Each row comes from the steps of one walk. Every step used is in the known rows, and no mark comes twice. Write the walk behind each row, first mark first.
Known rows:
manatu > zekob > kupe > gike: [ -3  15  34 -48  -7  24  37 -16 -33  39 -25  -2   5  19  15  -4 -19 -26
  15 -40  27 -46 -34 -16 -18   1   4  32 -23  -7 -20 -14 -13]
zisi > katur: [  5 -16  15  23   8   1 -13  43   4  -3  13 -15  -1   7   3  11   6  16
   0   5  38 -13   7 -15   0  -6 -21 -14  18  25  15 -19 -15]
fura > katur > manatu > figo: [ 28 -10   5  43  13 -18   3   3   8  38  52 -10  27 -17  -5   8   8  26
 -35 -31  54  14 -18 -17 -14 -14   1 -39 -13  20 -15 -30   2]
figo > manatu: [ 24 -15   9  37   8  15  -5  35 -26 -18  43  -8  22   4  17  23   9  21
 -21   5  32 -10   2 -27   0 -21 -26  13 -17 -29  16 -28 -21]
manatu > katur > zisi: [  4  22 -23   3  24  -1 -14  -1 -17  38 -22  13  -2  -5 -20 -11 -18  16
 -25 -39  18 -39 -59  -7 -26  11 -14  -5  15 -25 -20 -16  -3]
zekob > kupe > figo > manatu: [ 21 -15  15   5  -5  18   7   9 -21 -12  52 -19   0  45  46  16  12   5
 -16  -3  22  -6  30  11  -4 -21 -23  26 -39  -3  -6 -38  14]
gike > kupe > figo: [ 31 -53   2  28  12  13   4  22  -1  -8   2  13  31   0  28   9  -4 -17
   4 -29  28  -2  12  14  -3   1   0  27 -23  65 -25  -9  -1]
kupe > figo > manatu: [ 32 -39   4  29  10   6 -17  39 -10 -26  49   0  26  18  24  26  35  18
 -26   4  42   9  31  -7   5 -28 -26  21 -17  11   8 -34 -10]
katur > fura: [  1  -1  15  25  46 -10  18  24 -34   8   6  21  20  12  33  33   9  28
   5 -17  30  -7  -4 -21  -9 -19  -8   9 -12 -31 -28 -24 -10]
kupe > figo > manatu > zekob: [ 56 -43  -2   4  -3  -1 -18  13   1  -3  18  15  55  -5  29   4  13   3
 -25  -3  49   8  -1 -28  -1 -18 -22  33 -24  13  25 -19 -15]
zekob > kupe > katur: [  0  14   1  -9   7  26  16  -9  -6  15  33 -34 -32  20  27 -26  -8 -24
  28 -36  29 -28 -32  19 -10  32 -18 -13 -19   4 -23 -19  -4]
zisi > katur > kupe: [ -6  27  24  16 -10  -5 -10  11 -19   4  21 -20 -25  -6  16  38  12  35
  -1  11  40  -8  10 -12 -19  15  -9 -38   6  12  -1 -12 -32]
zekob > manatu: [  2 -21  10  13  15  17  23  28  -2 -23  43  -8  39   0   2  -1  -9   5
 -28 -21  -1 -29 -18 -14  -4 -20 -19   5  -4  -5 -21 -19 -27]
zisi > katur > manatu > figo: [ 32   4  37  34 -14 -14 -13  41  35  28  45  -1  24   5  -9  19  -5  28
 -30   8  38   9  -1 -13 -26 -38 -13 -24   6  41  -8 -39 -10]
zisi > katur > manatu > zekob > kupe > gike: [ -3  64  38 -48 -21  18  29  22 -13  51   8   7 -11  41  26  26 -14  18
  -4 -35  32 -25 -28 -16 -58   5  -9  21  14   0 -18 -14  -5]
kupe > katur > manatu > zekob: [ 39  20 -18  -6  13  11  -5  13  16  33  32  21  30 -11  28  -8  -6   9
 -12 -40  56   0 -81 -29 -32  32 -16   6  10  -3 -10 -10 -24]
fura > katur: [  0 -30 -13  33  33  -5   2   2 -22   7  18 -21   1 -19   6  -1  18  11
  -4 -36  57 -10  -5 -21  12  19 -10 -28  -3   5   7  -9  -1]
katur > manatu > zekob: [ 39  -6   2  11   7   4   8  10  -3  26  18  28  63  -6  22  22 -14  24
 -36 -27  38 -14 -65 -47 -17  -8   2  28   0 -16  -7 -25 -16]
gike > kupe: [ 20 -30   6  38   4  19  11  18 -17  -7   0  10  27 -18  20   6 -27 -16
  12 -31  21 -21 -18  -8  -7   7   0  19 -20  30 -18  -3 -14]
zisi > katur > fura: [ -6  15  23  20  34 -20   1  46 -16  10   5  14 -10  18  31  34  12  40
  15  -5  37   4  19 -15 -24 -11 -26 -11  12  -5  -5 -13  -7]
figo > manatu > katur: [ 34  12  -7  40   8  11 -22  38   3   1  29 -14   0  -5 -12 -16 -15  12
 -15  -3  16  -4 -26 -25 -22   2 -29   4  -4 -23  28 -16 -18]
gike > kupe > figo > manatu > zekob > nabak: [ 51 -21  -4   6  -9  23  15 -11  12 -17  11  47  65 -23  34 -21 -38  -3
   1 -15  15   9  14 -32 -31 -19 -42  56 -49  30  -2  -9 -20]
gike > kupe > figo > manatu: [ 46 -34   4  39  -2  16  -5  37 -12 -24  34  14  28   1  43  17   1  -2
  -8 -15  33  11  29   5 -18  -8 -21  35 -30  38  -4 -12  -5]
kupe > gike: [-11  -3  24   1  22  17  15  39 -37   9   1  -5   3  15 -15  27  21   3
   0 -23  37 -27   1 -16  -1 -17  -3  16   5   0 -23 -26 -30]
fura > katur > manatu: [  7   5 -17  38  34  -4  13  19 -22  16  55  -4   7   1  20  28  21  49
 -34 -45  51   2 -26 -31 -15  18  -5 -17  15 -13  -6 -21   2]
katur > kupe: [  1  11  14  23   0   3   5 -11 -42   2  24  -9   3 -12  17  40   7  24
  -8  -1  30 -17 -15 -17  -3   8   9 -20 -18 -11 -21 -19 -34]
nabak > zekob > kupe > figo > manatu > katur: [ 40   9 -17   5   4  13 -13  28   9   2  19 -12  15  30  32 -17 -46   2
   7 -13  -2 -25  21  29 -36  20 -36  21 -24   1  11  -4  30]
kupe > figo: [ 23 -51  -1  18  24   1  -7  25   1 -12  18  -4  27  15   9  19  28   3
 -16 -12  36  -3  15   1  24 -21  -2   9  -9  39 -13 -34  -9]
zisi > katur > manatu > zekob > kupe: [ 21  35  24 -22 -27  10  20   4   8  38  20   7  13  24  40   7 -32  21
 -13 -23  24 -18 -47 -21 -41   7 -12  11   3  -2   1 -14   4]
kupe > zekob > nabak: [ 10 -23  -4  12  39  29  26  30  12 -17  19  30  52   2 -18  -2   7  31
 -18 -13  -2 -25  -7 -38  12 -43 -32  13 -12  -4 -17 -22 -49]
figo > manatu > katur > kupe: [ 22  55   2  33 -10   3 -23   5 -22  10  37 -20 -24 -15   0  10 -10  33
 -20   2  18   2 -23 -20 -43  24 -17 -20 -14 -32  11 -10 -32]
nabak > zekob > kupe: [  7 -17   7   3   8  21  24   8 -26  -2   3  -6  34  17  43  11 -48  -2
  24 -16   3 -64  -1  12   0   9 -12  16 -24 -14 -17  -7  16]
figo > manatu > zekob: [ 45 -24   6  15  -5   9 -11  10 -14   3  15  13  52 -20  26   1  -9   7
 -18   0  40  -7 -31 -49  -7 -14 -21  26 -23 -26  29 -16 -26]
manatu > zekob: [ 32 -36   5   4   8   5   2  -8  -2  16 -13  12  53 -22  11  -5 -16  -8
  -8 -14  39 -25 -47 -40   9  -9   1  18 -10   3   7 -11 -24]
fura > katur > kupe > gike: [-33  42  14  -2  20  -3  15 -10 -68  27  15 -23 -49 -14   4  39  42  32
   2 -43  62  -8  12 -13 -27  40   4 -43  -1  -7 -26  -1 -26]

Which walk is each row?
[ 21 -19   1  -1  16  15  27 -27  10   6 -11  27  62 -29  -6 -20 -35   2
  -1  -6  14 -28 -30 -53   4 -31 -24  25 -28  -5  -3 -24 -30] : manatu > zekob > nabak
[ 31   0 -13 -24   7  -1  24 -34  -3  45  33   4  18  18  49   1   3  14
 -21 -59  52   7 -29  -6 -22  26  -1   2 -17  14 -14 -11  29] : fura > katur > manatu > zekob > kupe > figo
[ 32  -4   2   7   2  20  14 -12  -2 -11  18  27  61 -26   8 -13 -26  19
 -14   7  14 -12 -11 -65 -15 -35 -46  36 -34 -33  18 -27 -34] : figo > manatu > zekob > nabak
[ -3  13 -27 -14  28   7 -13   1 -30  19  11  12 -15  -5  16  -1  12  11
  -3 -43  54 -29 -48   7 -17  31 -28 -19  11 -14 -34 -20 -13] : kupe > katur > zisi
[ 18 -16  17 -20 -13  16  25 -34 -12  26 -13  -2  29   3  26 -18 -37 -24
   5 -28  19 -43 -55 -18   2   1   3  19 -37  -9  -6 -13  -5] : manatu > zekob > kupe
[  8  27  38 -38 -23  30  23  -3 -45  25   8  -3   5  22  27   2 -11 -10
   4 -25  29 -33 -17 -23 -36  -9 -18  40 -29 -34   0 -13 -17] : figo > manatu > zekob > kupe > gike
[ 44  24  -5  37  26  -5 -10  42  -2  11  13  35  -2   9  42  -2 -18  12
  12 -36  17  34  12   9 -67  14 -31  26 -24  12  -8   1   8] : gike > kupe > figo > manatu > katur > fura
[ 39  39 -20  -1   7  31  29 -12  26  18  25  52  40 -33  31 -33 -52   3
  16 -54  20   0 -64 -30 -63  33 -39  30 -14  19 -29  -1 -25] : gike > kupe > katur > manatu > zekob > nabak
[  9  42 -12   5   3   5   3  15   0   0  20  -6  28 -26   1  -7 -59  19
  -3 -19 -22 -40 -26   0 -54  44 -21 -20   0 -13 -21  21 -28] : nabak > zekob > manatu > katur > kupe
[-15  -5 -28   3  36  -9   3 -19 -52  24   1   4 -10 -16  13  17  20  34
 -26 -52  60 -27 -26 -15  -4  22 -18 -28   9 -24 -18  -9  10] : fura > katur > zisi
[  3  45  32 -42 -10  29  46   1 -31  50   9  13  15  35  22  22 -17   8
 -13 -50  22 -32 -52 -23 -45  -3   5  41 -10 -24 -36 -27  -8] : katur > manatu > zekob > kupe > gike
[ 10   5 -15 -13  14  26  10   9 -10   3  16 -17   4  10  49 -19 -44 -17
  45 -35  23 -48 -16  29 -17  49 -30  -3 -13  -1 -18   4  12] : nabak > zekob > kupe > katur
[  9 -28  -5  15  20  14  16  44  -4 -32  26   7  73 -10  22   3 -41  12
  -9 -14 -10 -50  -2  -7  -9  -3 -31  15   1  -5 -16  -1 -14] : nabak > zekob > manatu
[ 37 -50  24   5   5   7  11  45  40  -4  37   9  74  -7 -27 -19  -2  -7
 -42 -18  -1 -19 -21  -3   0 -54 -15 -15 -25  29 -27 -11 -53] : kupe > zekob > manatu > figo
[-25  20  37 -21   3  30  39  11 -45  20   5 -22 -23  42   6  17  -1 -12
  12 -35  17 -44  -2   4 -13  -9  -1  17 -16 -11 -38 -30  -7] : zekob > kupe > gike
[ 14  28  -3  26  48 -13   1  22  -5  31 -10  12  -4   3   3  -2 -14  19
   8 -29  15  -4 -32 -15 -31   2 -10  -2  -1 -26 -16  -9  -5] : manatu > katur > fura
[  3  39   2   7  41  -6  20  30  10  11  19  14   8   7  -2 -18 -26  19
  -7 -39 -15  -7 -34 -11 -53   1 -26  -2  -1 -31 -29  -3 -17] : zekob > manatu > katur > fura
[ 31  12  13 -32 -18   0   7   8  24  35  25   8  14  41  46  14 -10  16
 -20 -19  37   0 -17   1 -32   0 -12  17   2  35  -7 -21  16] : zisi > katur > manatu > zekob > kupe > figo
[ 19 -34  -1  -6  13  13  15  13 -10  -5   7  -5  38  31  51  10 -27  -6
  15 -16  12 -43  32  33   8   3 -12  22 -27  25 -25 -14  28] : nabak > zekob > kupe > figo
[ 25  17  -9  10  12  -9 -20  -3   5  21  13 -13 -20  -1  -7   7   6  14
 -12 -11  24   5  -9  12 -17  25   5 -24  -8  29 -20 -14 -19] : manatu > katur > kupe > figo
[ 64 -42  -2  14 -17  15 -13  11   1  -4   5  33  56 -19  46  -5 -20 -15
  -4 -22  42  12  -5 -17 -24   3 -18  47 -37  38  12   6 -11] : gike > kupe > figo > manatu > zekob
[  5  23  -4  10  51  -6   2  24 -16  12  22  10 -15   8  37   6  16  13
  32 -35  52   5 -17  -1 -25  21 -24 -12  -2 -19 -29 -10 -15] : kupe > katur > fura
[ 11   6  -5  14  15  13   5  27  29  -2  26 -16  17  -8 -29 -40 -33  -5
 -25 -29 -16 -25 -44 -10 -25  -1 -21  -6   7   1  -9  -6 -26] : zekob > manatu > katur
[  3  16 -25  -6  13  19  -1  -2 -30  20  -4  25 -12 -20  32 -11 -20  -8
  16 -66  46 -27 -51  20 -41  54 -23  -1   2  12 -43   8  -4] : gike > kupe > katur > zisi
[ 24  62 -11  16  11  22   1  19   2  -2  40  16   5 -13 -20  -4  -7  58
 -24  -5 -13  -1 -20 -42 -49  -5 -46 -14 -19 -41   0  -5 -63] : figo > manatu > katur > kupe > zekob > nabak
[ 36  22  -8  24  41 -18 -19  42  -2  12  25  16  -4  24  27  10  15  31
  -9 -13  27  32  15  -2 -42 -10 -34  12 -12 -17  -1 -19   1] : kupe > figo > manatu > katur > fura
[ 22  46   5   2  22  -6   6  14  -8  27  29   0 -28  49  40   0  -7  17
   5 -27   5  12  12  18 -52  -2 -32  16 -31 -29 -16 -20  24] : zekob > kupe > figo > manatu > katur > fura
[ 29  -4  19 -10 -26  22  16 -20 -24  14  17  -2  29   7  43  -7 -31  -8
  -7 -13  21 -27 -34 -27 -21  -8 -17  31 -44 -37  17 -16  -5] : figo > manatu > zekob > kupe
[  1  36  -6 -17  38   8  21  11 -29  19   9  11  -4  23  78   2 -36   5
  63 -41  25 -35  -6  30 -42  48 -34  -3 -19 -31 -39   7  21] : nabak > zekob > kupe > katur > fura
[ 24  24  -8  14  15   3 -13  28  -1  23   5   2  -2  -9 -21   0   4  28
 -18 -24  15 -12 -52 -12 -23  25   2 -32   2  -3  -8  10 -55] : manatu > katur > kupe > zekob
[  9  19 -28 -25  29  11   1  42   9  16   4  30  30   0 -30 -26 -11  30
 -58 -61 -12 -41 -77  -6 -43   3 -34  -4  22 -26 -32   9 -34] : kupe > zekob > manatu > katur > zisi
[ 15  44 -16 -54 -16  22  -3 -39 -36  36  14  12 -12   1  58 -24 -21  -1
   1 -45  53 -32 -68  -4 -51  40 -43   8 -25 -50  -8  -4   0] : figo > manatu > zekob > kupe > katur > zisi
[ 22  21 -18  -4  10  -2  -4  17  14  -5  24  -2  32  -8  10  -3 -38  19
  -9 -18 -12 -20   3  24 -47  37 -23 -17  -2  24 -29  14 -14] : nabak > zekob > manatu > katur > kupe > figo
[ 11  -2   7  11  13   8   1  24 -28  -1  19  10  20  -2  10  41  27  38
 -22 -16  31 -18 -25 -18  -1   4   4 -22 -11 -11 -17  -3 -55] : katur > kupe > zekob
[ 32  14   9   3  -5  -3  -7  31  17  27  17  22  36  -4  20  17 -10  33
 -26 -11  46   0 -43 -41 -31  -1 -16   7  23  12  14 -15 -18] : zisi > katur > manatu > zekob
[ 25  15   0   3  16  16  34 -11  11  13  23  44  70 -11   8   7 -30  37
 -31 -18  10 -17 -44 -62 -22 -28 -21  36 -12 -22 -21 -36 -24] : katur > manatu > zekob > nabak
